Each row was made from one walk, in order. Every step used is in the known rows, and no mark comes twice. Write each row's walk.
Known rows:
U, R, Q: [-2.3 -2.0  0.1 -0.4  1.3  6.3  0.9  2.6  1.7 -1.0  5.7 -1.0  2.1  1.5
 -8.1  1.9 11.4 -2.4  2.1  1.7  6.8  2.6]
U, R, Q, M: [ -5.1   2.1  -2.1   0.9  -4.6  -0.3  -1.8   4.6   4.2  -3.3  26.8   1.1
  11.0   0.8 -13.4  -4.1  10.0  -1.7   0.6  -2.3   9.0   1.9]
U, R, A: [13.2 -5.2 -1.7 -0.6  7.7  3.1  3.4 -1.0 -4.4 -0.6  4.0 -7.1 -6.8  0.9
 -1.2  6.0  6.3 -0.7 -0.1 -3.4  3.8  2.7]
Y, Q: [ -6.9   8.4  -0.3  -3.3  -4.5  17.4  -0.7  -1.4   2.8  -4.0 -24.4   0.7
  -3.4   0.6   2.4   0.6   8.7  -3.4  -0.4   7.5  -7.9   2.2]
R, Q, M, U: [ -2.8  15.0   3.5   0.8 -10.4 -17.2  -0.7  11.4   5.3   2.1   6.6  10.2
  14.4  -0.8  -7.3  -1.0  -6.8   1.3   1.2   0.9  -5.0  -0.4]
U, Y, Q: [ -5.3  -1.5  -1.9  -5.1  -1.8   9.3   3.4  -1.4   1.2  -1.8 -16.3   4.1
  -1.9  -1.1   4.1  -3.2  -1.9  -5.8  -0.2  13.6  -1.3  -1.7]
U, Y, Q, R: [-4.2 -9.9  0.7 -2.0  0.5  3.7  1.7 -4.3 -2.4  2.3 -2.9  1.5 -8.5 -1.3
  8.1 -4.4 12.0 -3.8 -3.8  7.5  1.0 -1.7]
Y, U: [-14.4   6.6   6.3   1.4  -3.0   2.3   2.3  -1.3   7.9  -1.5 -33.4   7.0
   0.8   0.1   6.7  -4.3   3.9  -4.6  -2.9   4.4  -9.2  -3.1]
A, M, U, R: [ -0.3   5.9   1.1  -3.9   0.2  -1.6  -0.3  -0.4   3.7  -1.2  -8.0   4.6
   9.8   8.4 -13.9   0.9  -3.2   7.1   2.1   0.5  -4.1   3.2]
M, U, Y: [  2.7   0.0   4.1  -5.5   0.6 -17.2   6.7   1.9  -0.9   8.0 -34.0  10.2
   3.9   0.6   4.9   1.3  -7.2   0.1   1.1   9.8  -7.7  -4.8]
K, B: [-10.0  12.8  -3.3  -2.1   0.7   4.0  -0.3  -1.5   7.1   4.1 -52.7   7.5
  -2.6   3.4   6.5   5.8   9.1  -2.5   3.1   7.7  -0.9   1.3]
A, Y, Q, R: [ -3.8  -5.5   0.6  -0.9   0.2   9.5  -1.6  -5.9  -5.5  -2.3  -1.0  -9.3
 -15.5  -4.5   6.8  -2.0  15.8  -0.7  -1.4   2.2  -8.4   3.2]
Q, M, U, Y: [ -1.2   4.6   2.6  -4.2  -6.0 -22.2   5.0   4.6   1.7   3.8 -10.0  11.8
  12.2   1.3   0.4  -5.6  -9.9   0.4   0.6   7.3  -2.9  -5.8]
R, A: [ 11.5   4.0  -0.4   2.3   3.5  -1.3   3.4   5.6  -0.2   1.6 -18.0  -3.2
  -7.0  -1.7   9.4   6.4  -4.7  -3.0   1.7  -2.4   3.2   0.7]
R, Q, M, U, Y, A: [  7.2   2.7   2.4  -2.3 -10.0 -25.7  -0.4   8.5  -2.6   0.8  27.5   6.0
  19.2  -7.1  -7.4  -2.5 -18.2   2.4  -0.6   4.2  -2.1  -2.7]
B, U: [  0.0  12.4  -1.7  -0.4  -6.9   6.7   2.0  -3.8   3.8   3.8 -53.3   8.3
   0.1   4.5   7.1   2.6  11.5  -6.0  -0.2   4.2  -9.4  -5.8]
K, B, U, R, A: [  6.7   2.3  -7.2  -0.6   3.2   6.1  -2.4  -9.9  -1.0   3.5 -17.6  -0.1
  -5.7   6.4   0.7  11.7  13.5  -1.5  -2.3  -1.2  -2.1  -1.5]
Y, A: [  6.1   4.8   0.3  -2.0  -3.9   3.2   0.6  -2.6  -2.0  -2.6 -24.5  -2.6
   0.6  -2.3   4.5   4.0   5.6  -0.7   0.8   2.8  -7.6   2.1]
Y, U, R: [-13.5  -2.4   5.8  -0.5   1.1   7.7   1.0  -8.1   4.0  -3.9 -15.3   3.0
   0.9   4.4  -4.7  -3.1  13.1  -1.8  -3.3   1.7  -4.9  -0.7]
K, B, U, R: [ -7.6   4.8  -7.0  -2.5  -0.7  12.4  -2.7 -14.9   3.3   3.7 -41.8   6.0
  -0.4  10.8  -1.9   6.2  24.1  -2.2  -1.1   6.9  -5.9  -2.5]
U, Y: [ -1.6  -1.4  -1.4  -3.0   2.1  -3.7   7.9   1.4   1.6   3.9 -33.9   6.0
  -0.6  -1.5   8.7  -2.1  -2.0  -6.4   3.1  11.2   5.9  -3.6]
A, M: [ -7.7  11.9  -2.1   0.7  -0.6   8.4   1.4   7.2  10.0  -1.7 -28.6   5.5
   3.9   3.8  -1.0  -4.1  -9.6  -1.7   5.0   2.2   7.4   2.2]
Q, R, A: [ 14.3  -4.5   1.5   5.7   5.5  -8.6   2.8   2.2  -3.2   6.8  -4.8  -5.3
 -13.5  -2.3  13.6   4.3   9.5  -1.7  -1.9  -9.0   5.1   0.6]
Q, R, A, Y, U: [  3.9 -11.6   7.2   6.5   5.6 -11.8   0.8  -1.4  -4.9   0.4  13.9 -10.7
 -17.3  -9.6  12.2  -2.1   0.1  -1.0  -6.8  -7.4  -4.7  -0.6]
K, B, U, Y: [ -9.2   6.5  -6.9  -2.5  -2.1  -0.2   2.4  -7.3   5.0   9.7 -55.4  15.1
   0.1   4.7  10.2   3.4   2.8  -6.3   0.9  14.8  -0.1  -8.3]
Q, M, U, Y, A: [  7.3   3.0   1.1  -4.6  -8.4 -22.8   1.8   0.8  -4.7   0.6   4.4   4.7
  14.6  -3.0  -2.9  -2.6 -12.6   4.4  -2.0   6.0 -10.1  -4.3]
U, Y, A, M, Q, R: [ -5.0 -17.4   3.9   5.6   1.2  -4.4   0.5   0.6  -5.5   4.8  28.4  -0.1
   4.2  -3.6   9.3  -8.0  -8.3   3.8   3.0  -8.6  16.9  -1.6]

Write each row's walk:
[ -1.0  -1.2   2.5   7.0   4.1   4.5   1.4  11.8   2.1   1.6  17.2   1.0
   0.7  -1.4   9.8  -0.9 -20.0   1.3   8.1 -13.7  18.9   1.3] => R, A, M, Q
[ -3.4   9.5   1.3  -5.4  -8.6  -2.3  -3.2   0.3  -1.7  -6.4   7.5  -1.3
   3.9  -3.6  -6.3  -2.7  -3.8   4.4  -0.3   5.1 -20.0   1.0] => A, Y, Q, M, U
[ 15.5 -12.5  -2.3  -1.6  10.5   1.2   2.5  -2.2  -9.3  -2.8  15.0 -15.5
 -13.5  -4.0  -2.4   5.0   0.1  -0.1   2.1  -3.9   1.9   3.3] => U, R, A, Y
[  0.8   2.6  -7.2  -3.5  -4.3  -0.5  -0.3 -10.3  -1.1   4.4 -39.8   6.8
   2.1   0.2   8.0   4.0   0.4  -3.0  -2.5  11.7  -4.5  -6.2] => K, B, U, Y, A
[  9.1  -0.2  -0.5   6.7   5.2  -6.0   0.0   6.6   2.6   3.2  10.0  -4.0
  -6.5   0.4   6.4  -0.9  -5.9   0.9  -1.0 -10.1  15.1   2.6] => Q, R, A, M
[ -1.1  16.1   2.2  -1.6  -9.0 -15.6   1.0   4.8   3.4   1.5 -19.9   9.7
  11.1   3.4  -2.7  -1.3   0.0   2.7   1.2   2.1 -11.4  -1.8] => Q, M, U
[ 8.8 -0.6 -3.7  1.6  8.1  6.1  0.5  4.7  2.0 -3.9 16.7 -6.8 -0.3  3.5
 -7.3 -0.5 -7.3  1.4  2.4 -6.8 13.4  4.2] => U, R, A, M
[ 17.2  -8.8   1.1  -6.1   5.4   2.4  -2.0  -3.9 -12.0  -5.1  29.4 -14.8
  -9.1  -3.1  -7.2   7.6  -1.6   6.0  -2.0   1.1 -16.7   3.6] => M, U, R, A, Y, Q
[-8.3 -9.5  3.8 -2.6  3.9  5.5  0.5 -9.8 -1.5 -5.4 -2.5 -7.0 -4.7 -1.7
 -5.3 -5.4  7.3 -0.7 -1.9  2.8 -8.6  0.5] => A, Y, U, R
[ 10.5 -11.9  -3.5  -3.4   7.5  14.8  -1.7  -5.1 -10.3  -7.8  29.9 -18.8
 -14.6  -4.1  -5.6   3.1   4.5   0.5  -0.6   0.6  -4.4   5.9] => U, R, A, Y, Q
[ -2.4   7.8  -9.3  -2.5  -4.5   3.6  -3.6  -5.4   5.0   2.1 -25.9   7.4
   9.5   2.0   0.1  -0.8 -15.2  -0.9  -0.9   9.7   3.5  -5.3] => K, B, U, Y, A, M
[ -4.5  -7.3   4.8   7.2  -2.3   2.4  -3.1  -0.7  -3.0   1.4  22.9  -2.6
   2.0  -1.4   6.4  -4.6   0.6   5.6   2.8 -14.1   7.5   2.4] => Y, A, M, Q, R
[11.1  3.1  3.1  2.5  0.2 -3.0 -5.0  4.5 -0.5 -0.8 24.0 -2.6 -4.4  0.1
 -0.1  4.0 -9.6  6.9 -5.7 -7.8 -5.9  3.2] => Y, Q, R, A, M, U
[-10.1  10.0  -8.3   0.4  -9.1   5.3  -7.1  -4.2   7.3   0.2   3.3   8.0
  11.1   5.7 -12.3   1.3  17.4  -2.9  -1.9  -0.1   2.4  -2.7] => K, B, U, R, Q, M
[-12.9  -5.0   4.6   8.5   0.6   2.8   0.0   3.1   2.8   6.6   6.0   5.1
   0.3   2.9   9.4  -6.2   3.3   2.9   5.7 -12.0  15.4   0.0] => A, M, Q, R
[  8.1  -4.2  -8.6  -0.6   7.2   4.5  -2.1 -11.0  -6.5   1.4  -7.2  -8.9
 -12.4   0.6  -0.7  10.4   7.2  -0.6  -0.2   0.3  -3.5  -1.3] => K, B, U, R, A, Y
[-7.7  2.6 -3.5 -3.4 -6.1  4.6  0.5  2.0  4.4 -4.6  3.2  5.4  6.4 -0.8
 -0.7 -8.9 -2.7 -5.7 -0.8 11.4  2.7 -1.9] => U, Y, Q, M
[ 2.4  6.7 -9.9  1.3  3.5 11.0 -5.3 -4.9  5.5  1.1 -5.5  1.0  0.3  8.4
 -7.2  6.9 -2.4  0.8 -0.2 -2.9  7.5  0.3] => K, B, U, R, A, M
[  6.1   3.1  -3.8   0.2  -2.1   4.2  -3.1   4.2  -2.3 -10.4  31.9 -11.8
  -6.8  -8.2  -0.3  -2.2 -10.0  -1.5  -0.9  -0.7  -2.9   2.8] => R, A, Y, Q, M
[ 11.0   1.6   0.1  -3.5  -2.3  -0.7  -4.5  -0.3  -4.3  -6.5  41.1  -5.0
   4.4   2.3 -12.4   3.9   1.7   5.7  -5.4  -3.6 -12.2   2.6] => Y, Q, M, U, R, A
[  8.1  -9.4  -2.5   2.9   5.8   1.8  -0.6   5.5  -0.4  -0.9  31.7  -5.0
  -6.8  -2.5   6.1  -5.2 -14.7  -1.2  -4.5  -1.4  15.4   0.8] => U, Y, Q, R, A, M
[-13.1  -3.9   5.6   1.7  -1.3   5.3  -1.1  -1.0   5.4  -3.3  10.4   1.9
   4.4  -1.0  -7.6  -3.2   6.9  -2.9  -4.2   0.4   0.6   0.1] => Y, U, R, Q
[ -1.2  -0.8   0.1  -7.9  -5.5   2.4  -4.2  -6.0  -5.1  -8.8  29.0  -6.1
   4.0   0.7 -17.0  -2.4   7.3   7.0  -1.5   2.5 -19.3   3.3] => A, Y, Q, M, U, R
[  7.7   8.7  -2.5   3.9   3.9   1.4   1.2  10.8   5.5  -0.9  -4.9  -1.2
  -1.5  -0.2   3.4   0.8 -19.9  -1.8   3.0  -4.5  13.8   2.8] => R, A, M
[-10.4  -7.6   6.9   6.3   0.5  -1.0   2.5  -1.9  -3.3  10.0  -7.5   4.8
  -5.8   1.7  17.1  -1.6  21.2   0.5   3.7 -10.8   5.5  -1.5] => M, Q, R
[ 17.2  -4.2   0.1  -2.6   2.1 -18.0  -0.3   0.5  -8.9  -3.5  35.5  -9.6
   0.1  -3.4 -10.0   1.9  -5.7   7.4   0.0  -6.0  -7.8   0.8] => Q, M, U, R, A, Y
[ 10.5 -14.4  -0.4   1.4   5.1  -2.1   2.1  -0.2  -6.0   2.4  19.7  -5.9
 -13.9  -4.9  11.4  -0.1   0.3  -2.9  -5.8   1.2   6.6  -1.4] => U, Y, Q, R, A
[-12.9 -10.6   5.5   1.1   1.4   3.4  -1.0  -2.4  -0.7  -5.3  23.1  -5.6
  -1.3  -5.6  -9.4  -5.3   0.5  -2.4  -1.8   0.2  -1.4   0.8] => A, Y, U, R, Q
[  0.4   6.4   1.8  -4.2  -5.1  -9.2  -0.5  -2.3   0.0  -0.8   1.8   5.2
  11.6   6.4 -12.8   0.4  11.8   5.7  -0.6   0.0 -11.5   0.1] => Q, M, U, R
[ 20.4  -8.0   1.6  -3.8   9.3 -12.6   2.5  -1.6 -12.0   0.7  15.9 -12.2
  -7.8  -3.5  -5.4   8.5  -2.9   5.7   1.1  -2.8 -10.1   3.1] => M, U, R, A, Y
[ -8.9   6.0  -6.6  -0.2  -2.9   9.3  -4.6  -7.3   4.6   4.7 -17.0   7.0
   2.8   5.9  -6.4   6.6  18.9  -3.6  -0.7   5.0  -0.2  -2.1] => K, B, U, R, Q
[ -0.2  -9.7   0.8   5.1   8.2   9.8   0.3   5.2  -1.7  -0.5  35.7  -4.1
   1.4   2.9  -2.8  -1.2 -11.0   3.8   6.6 -14.2  19.5   3.0] => U, R, A, M, Q
[ -2.0  -4.3   1.9   3.7   5.7   5.9  -1.4   1.9   6.1  -6.5  22.0  -3.9
   1.0   1.7  -8.1  -4.3 -12.2   1.0  -3.5  -6.2   6.0   1.9] => Y, U, R, A, M
[ -6.1   5.8   0.2  -6.0  -3.0   1.6   0.1   4.3   5.0  -1.8  -6.4   7.6
   8.6   1.5  -4.4  -4.9 -22.6   2.4   0.3  12.0  -4.3  -0.9] => A, M, U, Y, Q
[-5.6 13.2 -1.1  3.2 -9.1 -4.8 -0.7 10.9  8.2 -1.3  4.8  6.2 10.9 -2.1
 -2.1 -4.1 -2.2 -4.4  1.8  0.6  6.6  0.5] => R, Q, M
[ -5.5 -20.8  12.3  10.8   5.5  -9.5   0.8  -1.1  -8.6   4.1  33.2  -7.6
 -15.9 -10.1  18.8  -3.3  -2.0   1.4  -0.8 -17.1   2.1  -2.5] => M, Q, R, A, Y, U
[-15.8   5.4   3.7   4.2  -1.4  10.7   1.3   7.1   6.6   1.8 -10.3   7.8
   6.0   2.2   6.0  -6.0  -7.8   0.6   9.1  -5.7  13.0   0.6] => A, M, Q
